Known rows, with every step that occurs
R -> A: [ 2.45  0.51  0.32 -3.01 -0.15 -0.08 -0.69 -1.93  0.55  2.01  0.35  1.98
 -0.78 -0.50 -1.32  1.17 -0.42  1.56 -2.19  1.64 -1.15 -1.00 -1.48 -0.22
 -0.12 -0.74  1.07  0.59]
P -> W -> D: [-0.17  1.19 -1.09 -1.52  0.33 -3.62  0.42 -2.20 -1.08  0.87  0.99  1.19
  0.67  1.72  0.26 -0.54  2.18 -3.45 -0.72  0.94  0.06 -0.87  0.08 -1.34
 -0.76 -0.98  0.01  2.10]
W -> D -> P -> R: [-0.93  1.27  1.30 -1.23  0.21 -1.12 -0.96 -1.93 -0.30  3.26 -0.83  1.83
  0.92  4.15  0.28  1.95  5.17  1.41  1.59  0.65 -0.99 -0.27  0.67  0.71
 -2.47 -1.53 -2.71  2.49]
Z -> B -> D -> P: [-3.91  2.58  1.22 -1.62  0.95 -0.37 -0.27 -0.76 -0.06  4.00 -3.46  2.51
  1.52  0.91 -0.37 -0.63  2.68  3.51 -0.21  0.65 -0.86 -1.65 -1.28  1.63
 -1.73  1.40 -1.69  3.40]
P -> D -> F -> R -> A -> N: [ 1.18  2.74  0.21 -1.44 -0.55  2.08 -1.85 -1.93 -0.57  0.52  0.27  1.03
 -4.02  0.54 -1.42  1.84  2.09  7.32 -1.09  0.36 -2.02  0.23  2.38  0.14
 -3.30 -0.13 -1.55 -0.17]
B -> Z: [ 0.32  0.88 -0.53 -1.36  0.50 -2.40  0.82 -2.14 -0.27  0.01 -0.25  1.76
 -0.33 -1.61  0.23 -1.74 -0.62  1.52 -0.15  0.27 -1.02 -1.91  0.92  1.74
 -0.96  0.61 -2.40  0.72]
F -> D -> W -> P -> R: [ 1.28 -1.08 -1.22 -1.37  0.50 -2.10 -1.08 -1.91 -0.48  1.02  1.00  2.02
  1.46  3.07 -1.25 -0.80  3.20  1.88 -1.25 -0.50 -1.40 -0.05  0.94  0.30
 -2.31 -1.71 -0.38  1.18]
Z -> B -> D -> F -> R -> A: [-1.70  2.21  0.82 -2.96  0.51 -0.70 -1.31 -0.38 -0.39  2.25 -1.52  1.71
 -2.38 -2.05 -0.95  2.04  0.41  6.92 -1.86  0.38 -1.44 -1.00  1.51  1.81
 -1.19 -0.49 -0.60 -1.09]
Z -> B: [-1.43  1.01  0.35 -2.05  0.22  0.21 -1.38 -1.83 -0.45  2.03 -2.04  2.05
  1.80 -1.00 -0.94 -0.18 -0.17  1.22 -1.55 -0.21 -1.28 -1.70 -0.64  1.33
  1.06  0.44 -0.97 -0.47]
W -> P -> R: [-0.29  0.28 -0.74 -2.66  0.74  1.31 -1.66 -2.37  0.48  0.27  1.09  2.02
  1.52  3.10 -1.54  0.75  1.43 -1.03 -0.14  0.33 -1.58 -0.29  1.87  0.32
 -0.36 -0.77  0.35  2.28]
B -> D: [-2.19  2.17 -0.24 -0.99  0.34 -2.62  0.92 -1.05  0.14  0.72 -1.20  1.74
 -0.29  1.89 -0.69 -0.64  0.68 -0.34  0.01  0.43 -0.72 -1.79 -0.28  0.38
 -0.13  1.29 -0.70  2.62]
Z -> B -> D: [-3.59  2.50 -0.04 -1.86  0.59 -2.63  0.42 -0.72 -0.18  2.09 -2.54  2.09
  1.21  0.39 -0.87 -1.13  0.19  0.53 -0.74 -0.63 -1.03 -2.04 -0.74  1.21
  1.01  1.40 -0.72  1.34]
F -> R -> A: [-0.36  0.59 -0.07 -1.97  0.01  1.85 -1.29 -1.85  0.13  1.70 -0.55  1.41
 -2.95 -1.07 -1.71  2.46  0.24  4.89 -1.52  1.30 -1.67 -0.65  0.13  0.47
 -1.08 -1.02  0.72 -0.03]
P -> W -> D -> F -> R -> A: [ 0.63  1.20 -0.10 -2.51  0.25 -1.24 -1.07 -1.49 -1.12  1.35  1.29  0.91
 -2.93 -1.00 -0.24  2.13  2.12  3.69 -1.85  1.59 -0.69 -0.12  2.13 -0.27
 -2.58 -2.28  0.06 -0.52]
R -> A -> N: [ 3.65  2.37  0.43 -2.27  0.00  1.73 -1.82 -2.72  0.62  2.76  0.16  2.23
 -1.84  0.45 -0.69 -0.14  0.39  3.08 -1.49  0.42 -2.05 -0.49 -0.12  0.38
 -0.79  0.74 -0.27  0.45]
P -> W -> D -> F -> R: [-1.96  1.79 -0.22 -0.39  0.58 -1.55 -1.19 -1.58 -2.01 -0.09  0.68  0.51
 -2.47  0.16  0.41  1.88  3.54  3.09 -0.42  0.70 -0.38 -0.49  3.57  0.25
 -2.94 -1.31 -2.05 -0.35]
X -> R -> P -> W: [-0.54 -0.70 -2.33 -1.81 -0.50  0.71 -2.12 -2.53  0.56  2.74  0.81  1.85
  3.48  1.20 -1.40 -1.83  2.80 -1.95 -0.26  2.07 -0.45 -0.82 -0.17  0.38
 -1.51 -0.88  1.52  1.29]
R -> P -> W -> D -> B: [-0.55  0.38 -1.03 -2.58 -0.59 -2.41 -1.52 -2.05 -0.81  3.02  1.61  2.77
  2.64  0.17  0.48 -1.09  3.85 -1.53 -1.73  0.65 -0.33 -1.22  0.01  0.45
 -1.41 -1.03  0.00  3.56]
W -> D: [ 0.92  1.88  0.28 -1.24  0.06 -1.91 -0.44 -1.91 -0.87  0.37  0.31  1.39
  0.01  0.96  0.32  0.32  2.64 -1.65  0.16  0.33 -0.39 -0.93 -0.53  0.05
  0.59 -0.96 -1.42  1.95]
F -> R: [-3.13  0.86 -0.31  0.16  0.18  1.96 -1.36 -2.03 -0.54  0.21 -1.38  1.00
 -2.39  0.11 -1.33  2.05  1.38  3.99 -0.25  0.22 -1.54 -1.14  1.43  1.00
 -1.30  0.09 -1.25  0.42]
F -> D -> B: [ 0.87  1.00 -0.37 -1.35 -0.49 -1.58  0.10 -1.50 -0.27  1.46 -0.64  2.60
 -0.46 -0.56 -0.33 -1.08  3.83  3.73 -3.27 -0.25 -1.11 -2.24 -0.27  1.07
 -2.09 -0.21 -3.14  1.76]
X -> R: [ 0.83  1.14 -0.48 -1.12 -0.44  1.04 -1.53 -2.18  0.39  1.79 -0.65  1.18
  1.22  1.02 -0.74  0.00  2.84 -0.46 -0.05  0.54 -1.37 -1.60 -0.61  1.59
 -0.85 -0.88 -0.46  1.37]
A -> N: [ 1.54  2.55  0.32 -0.56  0.23  2.05 -1.80 -2.80 -0.07  1.34 -0.50  1.91
 -1.27  1.54 -0.20 -0.65  1.26  1.82 -0.37 -0.39 -1.82 -0.88  0.81  0.74
 -1.07  1.73 -1.84  0.71]
D -> P: [-0.78  0.98  1.33 -0.92  0.47  2.26 -1.09 -2.00 -0.02  2.38 -1.75  2.06
  0.45  1.20 -0.32  0.84  3.13  3.56 -0.46  1.79 -0.84 -1.16 -1.00  0.70
 -2.85  0.35 -1.83  2.83]
D -> W: [ 0.39 -1.24  0.40 -0.13 -0.01 -2.72 -0.92 -2.19 -1.23  1.96 -0.48  1.49
  1.03  1.26 -0.18 -0.11  0.73  1.49 -1.65  0.04 -1.17 -1.30 -1.49  0.57
 -1.81 -0.27  0.17  0.57]
W -> D -> B -> Z: [ 0.64  1.99 -0.12 -2.39  0.04 -4.45  0.57 -1.81 -1.03  1.36  0.27  2.40
  0.18 -2.09  1.81 -1.55  2.07  1.22 -0.96 -0.80 -1.04 -2.23  0.97  2.53
 -1.42 -0.34 -3.17  3.26]

Rows
[ 0.38  0.67 -1.93 -1.97 -0.64 -1.71 -1.76 -2.20 -0.33  2.48  1.57  1.58
  3.15  1.30 -0.27 -1.75  4.52 -3.36  0.79  1.45  0.06 -0.36 -0.22  0.19
 -0.61 -2.08  0.69  2.17] => X -> R -> P -> W -> D
[ 3.39  0.55 -0.15 -2.89  0.38  0.73 -2.80 -2.88  0.31  3.71  1.40  2.48
 -0.08  2.88 -0.69 -0.14  1.09  2.87 -1.35 -0.57 -2.72  0.70  0.95  0.67
 -2.28 -0.51  1.42  1.08] => D -> W -> P -> R -> A -> N
[-1.59  1.24  1.25 -3.66  0.28 -1.90 -0.38 -0.91  0.89  5.55 -2.23  2.69
  1.02  2.14 -0.99  1.31  1.76  3.78 -0.72  0.75 -1.60 -0.75 -0.62  1.18
 -1.68 -0.64 -0.19  1.72] => Z -> B -> D -> P -> R -> A
[-0.44  0.31 -1.51 -1.91 -0.17 -2.19 -1.10 -2.26 -0.64  1.52  1.69  1.90
  2.30  1.09 -0.23 -1.47  3.03 -2.82  0.17  1.59  0.35 -0.27 -0.19 -0.76
 -0.25 -1.19  0.44  1.83] => R -> P -> W -> D
[ 0.27  0.57  0.16 -1.68 -1.25 -0.11 -1.49 -1.29 -0.64 -1.27  1.54  1.41
  1.31  0.82 -1.85  0.59  2.82  2.60 -0.34  1.76  0.05 -0.48  0.74 -0.11
 -1.44 -0.78 -1.79  0.58] => R -> P -> D -> F
[ 2.29  0.00 -0.47 -4.46  0.37  0.93 -1.52 -2.21  1.11  1.78  1.67  2.34
  0.54  1.63 -1.90  1.30  0.18  0.24 -1.40  1.19 -1.72  0.10  0.69 -0.26
 -0.29 -1.78  2.13  1.75] => W -> P -> R -> A
[ 0.22  1.16 -0.49 -3.26  0.07  2.29 -1.62 -1.19 -0.51 -1.04  1.62  1.01
 -2.39 -0.82 -2.42  2.56  1.57  5.19 -2.03  1.67 -1.17  0.27  1.84 -0.46
 -2.49 -1.92  0.86  1.50] => W -> P -> D -> F -> R -> A
[ 0.52  1.27  0.63 -1.10 -0.70 -1.51 -0.02 -1.29 -1.12 -1.79  0.80  0.68
 -0.30  1.39 -1.16  1.21  2.19  1.83 -0.85  1.07 -0.19 -1.04  0.92 -0.69
 -2.07 -0.51 -2.15  0.72] => P -> D -> F
[ 2.51 -1.26 -0.39 -3.76  0.35 -1.18 -1.76 -2.29  0.34  2.89  1.64  2.27
  1.27  2.12 -1.44  0.96  0.36  1.11 -2.09  0.67 -1.84  0.25 -0.23  0.11
 -1.47 -2.15  2.92  1.41] => D -> W -> P -> R -> A
[ 2.08  1.57 -0.40 -2.69  0.59 -1.42 -1.61 -2.05  0.58  3.62  0.92  2.55
 -0.29  3.67 -0.54 -1.00  1.15  2.42 -0.89 -0.79 -2.51  0.44  0.91  0.76
 -2.34  0.17  1.52  2.34] => B -> D -> W -> P -> R -> A -> N
[-1.79  0.83 -0.52 -1.80 -1.27 -1.20  0.23 -1.60 -0.63  0.43 -0.13  1.78
  0.78  1.42 -1.28  0.54  2.53  0.54 -2.28  0.00 -1.20 -1.95 -0.63 -0.22
 -1.97 -0.14 -0.95  4.30] => P -> D -> B
[ 2.66  2.30  1.47 -1.52  0.06 -2.27 -1.22 -1.37 -1.47 -0.36  1.29  1.20
 -0.63  0.12  0.89  1.07  3.21  1.14 -0.34  0.56 -0.19 -0.89  1.35  0.76
 -0.90 -1.29 -2.98  0.09] => W -> D -> F
[ 0.03  2.63  1.10 -1.13  0.46 -2.73  0.08 -0.71 -0.43 -0.14  0.02  1.53
 -0.99  1.07  0.11  0.00  1.62  2.16 -0.60  0.59 -0.42 -1.65  1.41  0.98
 -1.52  0.76 -2.20  0.58] => B -> D -> F
[-1.76  0.87 -0.81 -2.45  1.32 -1.97 -1.20 -1.14 -0.86  1.87 -0.56  2.36
  2.92  0.48 -0.76 -2.25  0.56  0.28 -1.81 -0.68 -1.14 -0.93 -0.88  1.30
 -0.44  0.40  1.93  3.36] => Z -> B -> D -> W -> P
[-3.18 -0.15 -0.76 -0.59 -0.32  3.50 -3.03 -2.11 -0.01  1.25 -0.21  1.98
 -0.18 -0.72 -2.09  1.09  2.20  4.48  0.71  1.10 -1.10 -0.40  1.01  1.59
 -0.45 -0.16 -0.73  0.14] => F -> R -> P
[ 1.21 -0.60 -0.68 -1.80  0.89  0.38 -2.02 -2.31 -0.80  0.66  1.15  2.03
  2.01  0.89 -0.82 -0.90  0.88  0.20 -1.96  0.28 -1.16 -0.46 -0.72  0.45
 -1.31 -0.46  1.99  2.91] => D -> W -> P
[-2.67  0.54 -1.87 -1.00 -0.04 -0.79 -1.59 -2.14 -1.07  1.37  1.09  1.45
  0.40  0.53 -0.63 -0.22  3.42 -0.24  0.57  1.29  0.01 -0.03  1.17 -0.31
 -1.17 -1.38  0.06  1.45] => F -> R -> P -> W -> D
[-2.51 -0.01 -0.76 -2.55  0.89 -3.19 -1.26 -1.40 -0.43  2.65 -0.43  2.34
  3.27  3.18 -0.92 -0.65  1.06  0.05 -0.58 -1.37 -1.79 -0.51  0.89  1.59
 -0.87 -0.47  1.28  2.17] => Z -> B -> D -> W -> P -> R
[-4.30  0.57 -1.63 -0.88  0.31 -0.97 -1.25 -1.18 -0.62  1.04  0.60  1.59
 -0.17  0.59 -0.96 -0.38  2.40  3.16 -0.06  1.58 -0.16 -0.58  2.85  0.45
 -2.92  0.31 -0.05  0.30] => B -> D -> F -> R -> P -> W
[-0.20  0.98 -0.35 -2.00  0.09 -2.72  0.41 -2.02 -0.42  1.42 -0.26  2.57
  0.22 -2.32  0.94 -1.62  0.48  2.55 -1.75 -0.51 -1.48 -2.63  1.14  2.68
 -1.98  0.65 -2.64  2.42] => D -> B -> Z
[ 2.95  2.78  1.43 -2.55  0.00  0.57 -2.10 -2.53  0.40  4.65 -0.12  2.46
 -1.15  3.24  0.37  1.37  4.21  4.03  0.35  0.19 -2.04  0.58  0.79  0.77
 -2.72 -0.83 -1.83  1.73] => W -> D -> P -> R -> A -> N
[ 0.17  2.19  1.49 -1.03  0.36  0.16 -0.93 -1.75 -0.79  2.44 -0.94  1.86
  0.45  1.31  0.54  1.10  5.01  1.88  0.48  1.28 -0.26 -0.64 -1.16  0.56
 -2.21 -0.81 -2.48  3.89] => W -> D -> P
[-2.11  0.12 -0.21 -1.07  0.80  0.28 -0.13 -2.38 -0.30  2.74 -0.80  1.79
  1.11  1.91 -0.37 -0.32  2.53  0.67 -1.48  2.45 -0.32 -1.00 -0.46 -1.00
 -3.95  0.43 -0.05  2.82] => D -> P -> W
[-1.22  0.99 -1.70 -2.29 -0.14  1.47 -0.09 -1.78 -0.22 -2.11  1.29  1.19
  1.26  2.04 -2.83 -0.19  1.44 -1.55 -0.84  1.11 -0.60 -0.38 -0.36 -1.72
 -0.46 -0.54  1.04  4.82] => W -> P -> D
[ 3.53  1.98  0.64 -2.00  0.05  0.87 -1.25 -2.22  0.95  4.37 -0.83  2.65
 -1.94  2.50 -0.62  0.05  4.44  7.13 -0.76  0.36 -2.04  0.23  0.66  0.46
 -3.72 -0.37 -2.86  0.30] => F -> D -> P -> R -> A -> N
[-0.77  0.26 -1.02 -0.52  0.74 -1.09  0.87 -1.85 -0.33  2.33 -1.10  1.90
  0.16  1.48 -0.65 -1.56  4.46  2.98 -2.00  2.29  0.05 -0.98 -0.43 -1.30
 -4.66 -0.20 -1.58  2.01] => F -> D -> P -> W
[-0.63  0.66 -0.91 -1.73  1.12 -2.00 -0.68 -1.38 -0.63  0.80  0.54  2.06
  1.70  1.88 -0.68 -1.71  1.05 -0.20 -1.33 -0.02 -0.97 -0.69 -0.81  0.50
 -1.42  0.27  1.97  4.36] => B -> D -> W -> P
[ 2.54  1.24 -0.54 -2.15 -0.51 -1.96 -2.55 -1.79 -1.00  1.64  2.27  1.32
  2.26  0.50  0.47 -0.77  5.15 -0.52  0.05  1.50  0.25 -0.36  1.42  0.87
 -1.87 -2.22 -1.17  0.27] => X -> R -> P -> W -> D -> F
[-4.40  1.61  0.20 -1.50  0.08  0.94 -3.07 -0.63 -0.63  1.61 -1.22  2.18
  0.27 -1.80 -1.20  0.50  2.38  6.42  0.42  0.21 -0.81 -0.74  2.19  3.04
 -0.70  0.41 -1.81 -1.18] => Z -> B -> D -> F -> R -> P
[-1.08 -1.14 -0.50  0.14 -0.96 -3.85  0.39 -1.84 -1.54  0.27 -0.25  0.80
  1.47  2.76 -1.47  0.10  1.51  0.84 -1.44  0.18 -0.77 -1.02 -1.91 -0.96
 -2.31 -0.91  0.41  2.28] => P -> D -> W
[-4.66  1.45 -0.43 -1.68  1.24 -2.02  0.64 -1.24 -0.24  4.15 -2.58  2.16
  2.07  1.78 -0.27 -1.65  2.11  1.09 -1.22  1.41 -0.37 -1.46 -0.54 -0.05
 -2.97  1.36  0.01  3.19] => Z -> B -> D -> P -> W
[ 0.74  1.67 -0.28 -2.56 -0.03  0.90 -0.95 -1.35 -0.91 -2.76  2.04  1.03
  0.51  1.17 -1.68  0.47  2.28  1.01 -1.31  1.37 -0.36 -0.33  1.70 -0.75
 -1.62 -0.82 -0.90  2.63] => W -> P -> D -> F
[-1.21  1.24 -1.72 -3.15 -0.09 -1.68  0.98 -1.81 -0.47 -0.81  1.04  2.29
  1.18 -1.29 -0.72 -2.27  1.20  0.96 -1.75 -0.11 -1.19 -1.72  1.19  1.17
 -2.28  0.00 -1.23  5.55] => W -> P -> D -> B -> Z
[-2.54  1.70 -0.68 -1.15  0.16  2.67 -1.63 -1.21 -1.31 -2.75  0.92  0.45
 -1.93  0.34 -2.09  2.21  2.89  4.81 -0.56  0.73 -0.96 -0.09  3.22  0.10
 -2.75 -0.94 -1.28  1.71] => W -> P -> D -> F -> R
[ 0.04 -1.23 -0.60 -1.93  0.62 -0.85 -1.92 -2.46 -0.44  1.43  1.05  1.95
  2.37  3.55 -0.89  0.47  1.50  0.10 -0.71 -0.34 -1.74 -0.10  1.07  0.61
 -1.85 -1.32  1.08  1.77] => D -> W -> P -> R
[-1.35  2.77  1.19 -1.97  0.59 -2.79 -0.59 -0.43 -0.81  1.03 -1.28  1.87
  0.45 -0.34  0.11 -0.34  0.96  2.68 -1.18 -0.28 -0.67 -1.84  1.22  1.86
 -0.43  0.89 -2.23 -0.45] => Z -> B -> D -> F
[-1.49  0.16 -0.04  0.03  0.33 -5.05  0.46 -1.25 -0.94  2.04 -1.11  1.54
  0.76  2.39 -0.12 -1.17  0.82  0.89 -0.98 -0.42 -0.97 -1.62 -1.54  0.66
 -1.89  0.60  0.32  2.02] => B -> D -> W
[-4.49  1.63  1.11 -1.72  0.54 -1.77 -0.42 -1.04  0.30  4.37 -3.07  2.45
  1.93  3.64 -0.56  0.87  3.06  3.03  0.78 -0.11 -1.48 -1.17  0.58  1.77
 -2.17  0.41 -2.02  2.20] => Z -> B -> D -> P -> R
[ 0.99 -0.22 -0.67 -3.61  0.55 -3.10 -0.58 -1.40  0.54  3.12  1.16  2.36
  1.07  2.97 -1.30  0.11  0.42  0.36 -1.33  0.34 -1.71 -0.01 -0.28  0.24
 -1.42 -1.44  2.93  2.70] => B -> D -> W -> P -> R -> A
[-1.54 -0.98 -1.77 -1.74  0.00 -0.02 -1.36 -2.57  0.08  1.95  1.13  2.18
  2.56  0.91 -1.44 -1.62  0.86 -1.30 -0.91  2.16 -0.09 -0.73 -0.10 -0.76
 -1.21  0.10  1.24  0.84] => R -> P -> W
